What can hang from each mark:
q558: q108 q227
q817: q108 q227
q233: q15 q341
q108: q233 q558
q227: q817
q195: q558
q414: q108
q998: q233 q817
q778: q108
q15: q414
q341: q558

Every row comes from one small tree of marks. The marks that hang from a mark follow it in brackets, in the order of their numbers. Every link used is in the known rows. Which tree was each row made from?
Known rows:
q341{q558{q108{q233}}}: [-.02 -.23 -.21 .07 -.12 .05 -.31 .23 -.05 .12 -.10 -.11 .16 .19 -.01 -.26 -.10 -.08 -.01 .09 -.12 -.08 .17 -.39]
q195{q558{q227}}: [.11 -.15 -.02 .09 -.08 .04 -.42 .25 .27 .03 -.08 -.16 .31 .19 -.19 -.02 .05 -.12 -.05 .13 -.07 -.16 -.11 -.13]
q558{q108{q233} q227{q817}}: [-.01 -.18 -.12 .07 -.12 .00 -.21 .27 -.07 -.11 -.06 -.33 .06 .28 -.04 -.15 .00 .01 -.17 .04 -.17 -.07 .23 -.31]
q233{q341}: [-.03 -.09 -.08 -.10 -.11 .12 -.30 .33 .21 .19 -.04 -.11 .19 .22 -.14 -.10 .05 -.10 .06 .11 .07 -.11 -.16 .07]
q108{q233{q15{q414}} q558{q227}}: [.11 -.38 -.18 -.14 .02 -.07 -.32 .20 .09 .10 -.04 -.22 .28 .26 -.10 -.09 -.08 .02 .01 .24 -.28 -.13 .11 -.05]
q15{q414{q108{q233 q558}}}: [.11 -.46 -.25 -.06 -.13 .00 -.04 .17 -.12 .12 .21 -.03 .25 .22 -.20 -.18 -.12 -.14 .26 .15 -.43 -.16 .07 -.47]
q227{q817{q108{q233{q341} q558}}}: [.03 -.27 -.33 -.23 -.21 .00 .16 .44 -.04 .16 -.10 -.08 .15 .18 .05 -.29 -.05 .15 -.06 .07 -.15 -.03 .06 -.02]
q414{q108{q233{q341}}}: [-.05 -.20 -.21 -.04 -.17 .08 -.09 .20 .04 .14 .10 -.14 .13 .22 .00 -.19 .02 -.02 .37 .02 -.11 -.10 .03 -.23]
q227{q817{q108{q233{q341{q558}}}}}: [-.08 -.14 -.46 -.04 -.13 .01 .31 .37 -.09 .18 -.14 -.20 .22 .21 .05 -.22 -.03 .10 .14 .12 .02 .01 .08 -.17]
q108{q233{q15} q558}: [.11 -.30 -.10 -.23 -.06 -.01 -.32 .29 .08 .30 .01 -.12 .19 .19 -.06 -.25 -.04 .09 .06 .09 -.19 -.16 -.01 -.03]
q778{q108{q233 q558{q227}}}: [.03 -.41 -.22 -.06 -.29 -.04 -.53 .23 .19 -.12 -.11 -.17 .20 .22 -.03 -.25 -.02 .01 -.06 .05 -.18 -.16 .07 -.22]
q998{q233 q817}: [.07 -.10 .15 .09 -.43 .04 -.16 .19 .03 -.04 -.20 -.12 .34 .24 -.22 -.01 -.01 -.37 .02 .30 .03 -.09 -.05 -.32]
q998{q233{q15 q341} q817{q108}}: [-.02 .04 .09 -.08 -.43 .05 -.04 .26 .10 .17 -.32 -.17 .37 .32 .07 .00 -.07 -.15 -.12 .24 .15 -.09 .06 .19]
q108{q558{q227}}: [.11 -.20 -.04 -.01 -.14 .04 -.43 .28 .15 .04 -.05 -.20 .24 .20 -.22 -.14 -.01 -.06 -.21 .20 -.17 -.17 -.04 -.15]
q998{q817}: [.07 -.14 -.06 .07 -.35 .07 -.14 .21 -.05 .06 .00 -.11 .31 .28 -.20 -.08 .02 -.30 .00 .16 -.02 -.17 -.12 -.26]
q233{q15{q414{q108}} q341}: [-.05 -.14 -.11 -.10 .04 .13 -.04 .22 .09 .35 .12 -.25 .25 .39 -.14 .03 -.06 -.13 .32 .14 -.07 -.17 -.07 .13]
q414{q108{q558}}: [.09 -.20 -.06 -.02 -.20 .10 -.24 .25 -.03 .23 .17 -.11 .20 .23 -.24 -.19 -.06 -.13 .11 .09 -.25 -.26 -.07 -.32]
q817{q108{q233 q558} q227}: [.08 -.28 -.28 -.13 -.24 -.07 -.42 .27 -.07 .12 -.46 -.07 .40 .19 -.06 -.29 -.07 .04 -.02 .02 -.19 -.15 .17 -.29]
q195{q558{q108}}: [.10 -.20 .05 .02 -.12 .13 -.47 .31 .11 .15 -.05 .03 .20 .20 -.12 -.13 -.08 -.16 -.16 .00 -.10 -.16 -.02 -.12]
q233{q341{q558}}: [-.05 -.10 -.22 -.02 -.04 .13 -.13 .34 .17 .28 -.08 -.17 .23 .20 -.12 -.15 .00 -.11 .18 .21 .13 -.05 -.16 .00]
q998{q817{q108{q233} q227}}: [.05 -.18 -.28 .04 -.44 -.07 -.20 .14 -.21 -.04 -.49 -.12 .48 .29 -.02 -.16 -.02 -.18 .07 .03 -.06 -.14 .18 -.43]
q778{q108{q233 q558{q227{q817}}}}: [.03 -.40 -.28 -.05 -.20 -.04 -.20 .32 .07 -.12 -.02 -.33 .13 .27 -.08 -.24 .02 .04 .03 .03 -.18 -.12 .06 -.22]
q15{q414}: [.03 -.22 -.09 .01 -.06 .01 -.24 .20 .03 .05 .02 -.07 .34 .26 -.36 .06 -.06 -.26 .09 .24 -.13 -.15 -.10 -.23]
q778{q108{q558}}: [.05 -.32 -.10 -.10 -.25 .07 -.53 .31 .15 .11 -.01 -.07 .23 .25 -.18 -.19 -.05 -.11 -.08 .07 -.06 -.21 -.14 -.09]
q233{q15}: [.01 -.04 .06 -.09 -.03 .05 -.33 .24 .15 .31 -.03 -.25 .26 .29 -.17 -.04 .02 -.06 .04 .10 .03 -.19 -.10 .02]
q15{q414{q108{q233{q341} q558}}}: [.06 -.44 -.32 -.17 -.10 .07 .00 .27 -.02 .15 .17 -.03 .18 .21 -.10 -.21 -.11 -.08 .32 .14 -.33 -.11 .03 -.18]

Write each row's tree:
[-.14 -.25 -.35 -.15 -.05 .06 -.28 .28 .28 .30 -.11 -.26 .21 .31 .14 -.26 .00 .05 .34 .01 .18 -.09 -.03 .18] | q778{q108{q233{q15 q341{q558}}}}
[.09 -.27 -.24 .02 -.11 .00 .08 .26 -.12 .02 .15 -.37 .10 .24 -.13 -.23 .03 .03 .17 .05 -.35 -.14 .12 -.44] | q414{q108{q233 q558{q227{q817}}}}
[-.01 -.09 -.18 -.12 -.09 -.08 .12 .25 -.10 .18 -.13 -.29 .25 .29 .01 -.10 -.03 .15 .00 .04 -.08 -.09 .10 -.15] | q227{q817{q108{q233{q15}}}}
[.09 -.27 -.27 -.13 -.21 -.07 .14 .34 -.17 .06 -.06 -.10 .22 .18 -.06 -.24 -.07 .09 -.07 .09 -.26 -.07 .09 -.33] | q227{q817{q108{q233 q558}}}
[.10 -.29 -.21 -.05 -.10 -.04 -.03 .34 .01 -.03 .03 -.31 .13 .20 -.14 -.22 .04 .07 .00 .12 -.24 -.08 .04 -.29] | q108{q233 q558{q227{q817}}}
[.08 -.16 -.06 .07 -.18 .07 -.30 .21 .05 .11 .10 -.26 .20 .22 -.20 -.13 -.02 -.08 -.01 .12 -.26 -.24 .04 -.27] | q414{q108{q558{q227}}}
[-.08 -.13 -.29 -.06 .05 .03 -.17 .25 .26 .25 -.20 -.39 .18 .24 .11 -.17 .04 .10 .18 .15 .07 -.02 .07 .13] | q108{q233{q15 q341{q558{q227}}}}
[-.06 -.20 -.11 -.03 -.17 .06 -.48 .26 .15 -.05 -.18 -.19 .06 .23 .13 -.20 -.02 .03 -.18 .04 -.07 -.06 .22 -.02] | q558{q108{q233{q341}} q227}
[.09 -.28 -.08 .07 -.12 .02 -.57 .24 .15 -.08 -.15 -.06 .17 .18 .05 -.16 -.05 -.04 -.20 .01 -.20 -.11 .17 -.26] | q195{q558{q108{q233} q227}}
[.04 -.32 -.14 -.12 -.13 .11 -.33 .37 .19 .13 -.09 .10 .12 .16 .12 -.25 -.05 -.03 -.01 -.05 -.07 -.06 .05 .05] | q195{q558{q108{q233{q341}}}}
[-.03 -.30 -.22 -.03 .08 .02 -.23 .20 -.07 .25 -.05 -.16 .25 .30 -.02 -.12 -.20 -.08 .09 .14 -.15 -.07 .19 -.17] | q341{q558{q108{q233{q15{q414}}}}}
[-.05 -.14 -.31 -.12 -.19 -.01 .21 .34 -.04 .07 -.13 -.16 .20 .24 .04 -.16 .01 .09 .06 .07 -.06 .00 .06 -.10] | q227{q817{q108{q233{q341}}}}
[-.05 -.23 -.12 -.10 -.18 .09 -.37 .31 .10 .08 -.09 -.04 .06 .21 .09 -.25 -.06 -.01 -.07 .01 -.06 -.05 .14 -.02] | q558{q108{q233{q341}}}
[-.09 -.16 -.32 -.06 .01 .10 .07 .22 .08 .44 .03 -.30 .17 .27 .08 -.24 -.01 .05 .51 .07 .03 -.11 .03 -.02] | q414{q108{q233{q15 q341{q558}}}}
[.09 -.26 -.12 .06 -.06 .03 -.22 .32 .03 -.05 -.07 -.23 .11 .22 .00 -.17 -.01 .00 -.07 .00 -.20 -.06 .16 -.25] | q195{q558{q108{q233} q227{q817}}}
[.07 -.18 -.14 -.12 -.18 -.10 -.33 .21 .06 .12 -.22 -.19 .29 .23 .10 -.17 -.07 .21 -.26 .14 -.23 -.16 .22 -.03] | q817{q108{q233{q15} q558{q227}}}
[.11 -.32 -.15 -.03 -.11 .07 -.13 .21 -.10 .17 .20 -.05 .27 .26 -.32 -.09 -.13 -.22 .13 .21 -.36 -.22 -.04 -.33] | q15{q414{q108{q558}}}
[-.03 -.18 -.21 .14 -.13 .02 -.38 .19 .04 -.01 -.16 -.26 .16 .22 .04 -.22 -.07 -.04 -.13 .11 -.14 -.07 .26 -.38] | q341{q558{q108{q233} q227}}
[-.01 -.10 -.06 .06 -.34 .12 .03 .29 .11 .14 -.22 -.17 .31 .20 -.10 -.10 -.05 -.32 .18 .33 .17 -.02 -.09 -.12] | q998{q233{q341{q558}} q817}
[-.05 -.23 -.34 -.07 -.08 .06 -.06 .30 .15 .20 -.10 -.14 .17 .16 -.01 -.24 .00 -.04 .30 .14 .06 -.01 -.05 -.14] | q108{q233{q341{q558}}}
[.03 -.26 -.35 -.24 -.23 -.01 -.34 .37 .03 .18 -.51 -.04 .34 .19 .06 -.30 -.04 .08 .02 .01 -.09 -.10 .13 -.01] | q817{q108{q233{q341} q558} q227}
[-.03 -.08 -.19 -.13 -.11 -.08 -.40 .18 .00 .24 -.54 -.25 .43 .30 .02 -.13 -.03 .09 .07 -.02 -.01 -.15 .19 -.13] | q817{q108{q233{q15}} q227}
[-.07 -.08 -.26 -.21 -.10 -.02 -.32 .28 .10 .32 -.55 -.23 .37 .30 .12 -.17 .00 .14 .13 -.05 .09 -.11 .15 .15] | q817{q108{q233{q15 q341}} q227}
[-.05 -.04 -.15 .19 -.01 .10 -.08 .33 -.06 .08 -.08 -.45 .13 .31 -.13 -.12 -.03 -.08 -.11 .13 -.03 -.09 .12 -.28] | q341{q558{q108 q227{q817}}}
[.10 -.42 -.25 .02 -.13 -.04 -.19 .13 -.08 -.05 .11 -.18 .24 .23 -.17 -.12 -.11 -.08 .09 .22 -.46 -.16 .18 -.44] | q15{q414{q108{q233 q558{q227}}}}
[.11 -.43 -.16 -.23 .03 -.05 -.22 .25 .02 .25 .04 -.07 .27 .22 -.15 -.15 -.12 -.04 .10 .20 -.28 -.13 .00 -.05] | q108{q233{q15{q414}} q558}
[-.03 -.16 -.09 -.20 .08 .09 -.19 .29 .19 .31 .00 -.18 .28 .33 -.16 .03 -.05 -.10 .17 .22 .03 -.10 -.16 .28] | q233{q15{q414} q341}
[-.03 -.19 -.12 -.22 -.02 .04 -.22 .30 .23 .29 -.09 -.19 .17 .24 .06 -.16 .04 .07 .23 .06 .05 -.08 -.04 .19] | q108{q233{q15 q341}}
[-.01 -.25 -.06 -.01 .00 -.03 -.46 .15 .04 .02 -.10 -.25 .22 .34 .01 -.03 -.13 -.02 -.11 .12 -.24 -.10 .28 -.08] | q558{q108{q233{q15{q414}}} q227}
[.04 -.25 -.16 -.23 -.02 .02 -.33 .33 .28 .21 -.12 -.26 .11 .20 .08 -.25 .02 .18 .00 .11 -.09 -.08 .04 .27] | q108{q233{q15 q341} q558{q227}}
[-.06 -.17 -.07 -.19 -.07 .10 -.41 .30 .14 .26 -.13 -.16 .07 .27 .16 -.22 -.05 .06 -.05 -.02 .00 -.07 .14 .21] | q558{q108{q233{q15 q341}}}
